Each row comes from the steps of one path. Every step used is in the known rows, and no mark comes twice. Write the path behind each row, first mark first.
Known rows
h/c/n/j: [ -7   6  -2 -11  -7   6   9   1  -7  -6  10   7  -6  14  -6  -9   8   3
   1  -6  27 -14   7   0  13]
v/h: [ -3   2   0  -1   6  -5   5  -2  -4   8 -13   3   4 -13   6   2   3   4
  -3   3  -4   2   1   6   6]
h/c/n/z: [ -9  15  -8  18  10  11  13   2   0   0  10  -6  -6 -17   4  -5  13  12
 -22   5  15  -8   4  -2  47]
n/j: [  2  -6  -4 -21  -6   2  -1   0  -6   6  -1   6  -4   2  -8 -15   8   8
  11  -2  10   7   0  -2  -9]
n/x/v: [  9 -12   5   3  -7  12  -5  -2   8   2  -8   1 -27 -20   4  15   3  -7
  -5 -10   4   4  -1   3 -21]
c/n/z/k: [ -6   7 -16   1  22   1  -4   4   1  15  -5  -8  -4 -36   8  -5   3  21
 -30  18   2   3  -7 -15  62]
n/j/h/v/x: [-11  -5 -24 -32 -15 -17  -4  20   5  -7   6   7  36  26 -10 -21 -18  -6
  17 -12  -9 -12   3  -2 -19]
n/x: [ 11  -9  10   8 -10   8   1  -9  -7   6  -4   1 -24 -13   1   9  11  -2
   8  -3  14   4  -2  -3 -13]
x/v/h/j: [ -3  -5   2  -3  10  -3   1   5  18   0 -14   3   3   7   0  13 -16 -15
 -14  -8 -24  -3  -1   7 -19]
n/c: [ 19  -8   6   4  -4   5   5 -11  -8   8 -16   5 -20 -13  -1   5  11   1
  -3   8   0   0 -20  -5 -15]
j/h/v/x/n: [ -2   2  -1   0  -4 -15 -10   8   1  -2   5  -3  42  23   4 -11  -8 -10
  14   1 -17   4   3  -5 -16]
x/n/c: [ 26  -6  25  16  -2   5  -3 -21 -13   4 -11   2 -12   1   5   7  19   0
   5  13  -1  16 -15  -4 -19]
v/h/c/n: [-12  16   0   8   4  -1  14  -1  -1  -3  -3   1   5   0   8   7   5   0
 -12   2  14 -19   6  12  29]
h/j/n/z: [ -2  -2   3  19  20  11   9  -6  -3   7  13  -3 -27 -10 -10  -2   3  16
 -11  11  -7  11  -2 -11   8]
h/j/n/c: [ 17 -12  18  14   0   9   9 -20 -11   2  -3   6 -42   6 -13  14   4   0
   1   8  -3   0 -22 -11 -30]
n/x/v/h: [  1  -6   1   1  -4   5  -1   2  13  -4 -15   2 -13 -20   6  21  -5  -7
  -7 -11  -3   0   4  16 -11]
z/k: [  5   1 -10 -16  10  -9 -10  -3  -4  15  -8  -9   1 -13   5  -9  -1   4
  -7  11   0   2  -4 -21  16]
n/j/h: [-10  -9  -9 -33 -14   2   0   7  -5  -9   9   3  11  21 -15 -21   1   2
  16  -8   8  -4   5  -1 -13]
v/x: [  3   0  -9   2   2 -13  -3   1  -3  19 -10   0   7 -19   2 -12  -2   5
   6   5  -3   4 -10  -3   4]
x/v/h/c/n: [-15  12  -7   3   7   3   9   7  15  -8  -8  -1   2  -8  13  16  -5  -6
 -26  -8   4 -18   7  16  23]
x/n/j/h: [ -3  -5  12 -21 -13   3  -7   1 -10 -12  15   0  20  34  -9 -19   8   1
  26  -3   6  11  11  -1 -13]
x/n: [ 10  -1  22  13   6   4  -7 -14 -14  13  -2  -2   0  -2   8  -3  15   4
   7  10   0  21  -2  -6  -6]

Write each row's path
[ -8  10  -5 -22 -15 -12  -3   8  -4 -22  30 -10  43  50 -13 -28  -2 -11
  32  -7   8  -6  20   2  -1] -> v/x/n/j/h/c
[-15  12  -7 -12  -4  -1  14   6  -2 -13   5   7   9  13  -3  -3   4   2
  -2  -6  20 -20  11  17  23] -> v/h/c/n/j
[  5   9  -1  20  16  -8  -5  -1  -2  14   7 -11  19 -22   6 -17   7  14
  -1  15 -11  24  -2  -3  28] -> v/x/n/z
[ -4  10   8  17  -7   5  14  -2  -1 -13   1   2 -10   0   6  22   7  -7
  -5  -6  24 -22  11  17  21] -> v/h/c/n/x
[-12   6  -5 -15 -10   0   8   3  -3 -16  16 -13  15  28  -9 -16   2 -11
   6  -8  10 -19  14  -5   1] -> j/h/c
[ -3  -3   3  10  -1  14   3  -5   5  -4  -9   3 -34 -30   5  26  -2   2
  -9  -7   3   2   5  17  -8] -> j/n/x/v/h
[  7  -9   6  14  -4  19  -2  -9   0   2  -1  -1 -46 -30   1  20   4   3
  -7  -5  10   7  -2   3 -17] -> j/n/x/v
[  4   1 -15   0   3 -17  -4   8   5  15  -9   6  16  -7   5  -7 -10  -2
  -1   2 -14  -2  -9  -8 -12] -> h/v/x
[  8   1   3  -8  -2 -12 -12  -1  -7  10   6   2  18  10  -1 -19   2   6
  25   5   2  19   0   1  -6] -> v/x/n/j
[-10  -3 -20 -11  -6 -17  -4  16   6  -1  -1   1  32  12  -2 -13 -15  -8
   6  -5 -16 -12  -2  -5 -13] -> j/h/v/x
[-10  -8 -13 -34 -15  -2  -1  14   2 -15   6   8  19  32 -13 -16  -6  -4
  11 -13  -5  -9   8  -7 -24] -> n/j/h/v
[ 25  -2  14  17  -1 -10  -6 -13  -8  11 -11   1   3  -5   5  -1   6  -2
  13  13  -8  13 -20  -1 -11] -> v/x/n/c
[  8  -8  13  22  -7  13   1  -7  -9   9 -10   8 -33 -21   8  18  14   4
  -1  -1  23   0  -9   6   4] -> c/n/x
[  6 -10   9   3  -2   2   0   2  19  -8  -9   2 -16   8  -1  25 -14 -18
  -3 -14 -14  -4   1  12 -27] -> n/x/v/h/j
[ -1  -9  15  17   0   7   1   2  18  -5 -15  10 -23   1   6  36 -12 -14
 -14 -10  -5  -9  -6  20  -9] -> c/n/x/v/h/j
[ 10   5   3  12   6 -15 -11  -1   0  13  -3   0  25   3  12  -7  -3  -5
   8   7 -16  15  -4  -7 -16] -> h/v/x/n
[ -6  -2   0 -20 -10 -13 -12   6  -7  -6  13  -2  34  27  -9 -25  -4   0
  31  -2   0  10   6   5  -8] -> v/x/n/j/h
[  5  13 -12   3  24 -15 -16   4   1  16   8 -18  30 -21   8 -21  -3  14
  -7  23 -13  21  -1 -19  47] -> v/x/n/z/k
[  2  -5  18  17  -1   6   8 -12  -5  -6   2   6 -34   6  -7  23  -3  -1
   7  -1   1  -3   4   8 -19] -> v/h/j/n/x
[ 12  -4   4   4 -10 -14  -6   1   0  -8  -2   3  29  26   1  -1  -5 -14
  12   4 -21  -1 -13  -2 -26] -> j/h/v/x/n/c
[ -6  10  -1   8  -6  12  10  -4   8 -18   8  -5 -25  -8   0  21  -2  -6
  -9 -11  10 -14  18  13  -3] -> j/n/x/v/h/c
[-17  25 -22  -4  20  -6   9  10   9  -5   6 -12  17 -15   8  -2  -3  11
 -32  12   5 -17  11  -4  76] -> v/h/c/n/z/k
[-16  -8  -4 -20 -11   7   1   9  -7  -4   3  10   3  14  -9 -11   5   7
   8  -6  18  -8  -2   7   7] -> c/n/j/h
[  8 -14  14  13  -2  17  -1  -7   6  -3   2   2 -49  -1  -6  24  -7  -9
  -2  -9  -1   4  -4  -1 -36] -> h/j/n/x/v
[  7   9  -1   1  21  -2 -11  -6  -2  10   7 -17  14 -16   8 -17   8  15
 -14  21  -8  23   4 -24  40] -> x/n/z/k
[-13   2  -9  10  23   8   9   4  17  -2   4  -4 -16 -17  -4  11 -13   9
 -27   1 -24   5   1   6  11] -> x/v/h/j/n/z
[ -7  -5  -8 -13  -5  -2  -1   7   2  -7   1   1  15  17  -2  -6  -4  -7
  -1  -6 -10  -9   2 -11 -20] -> j/h/v
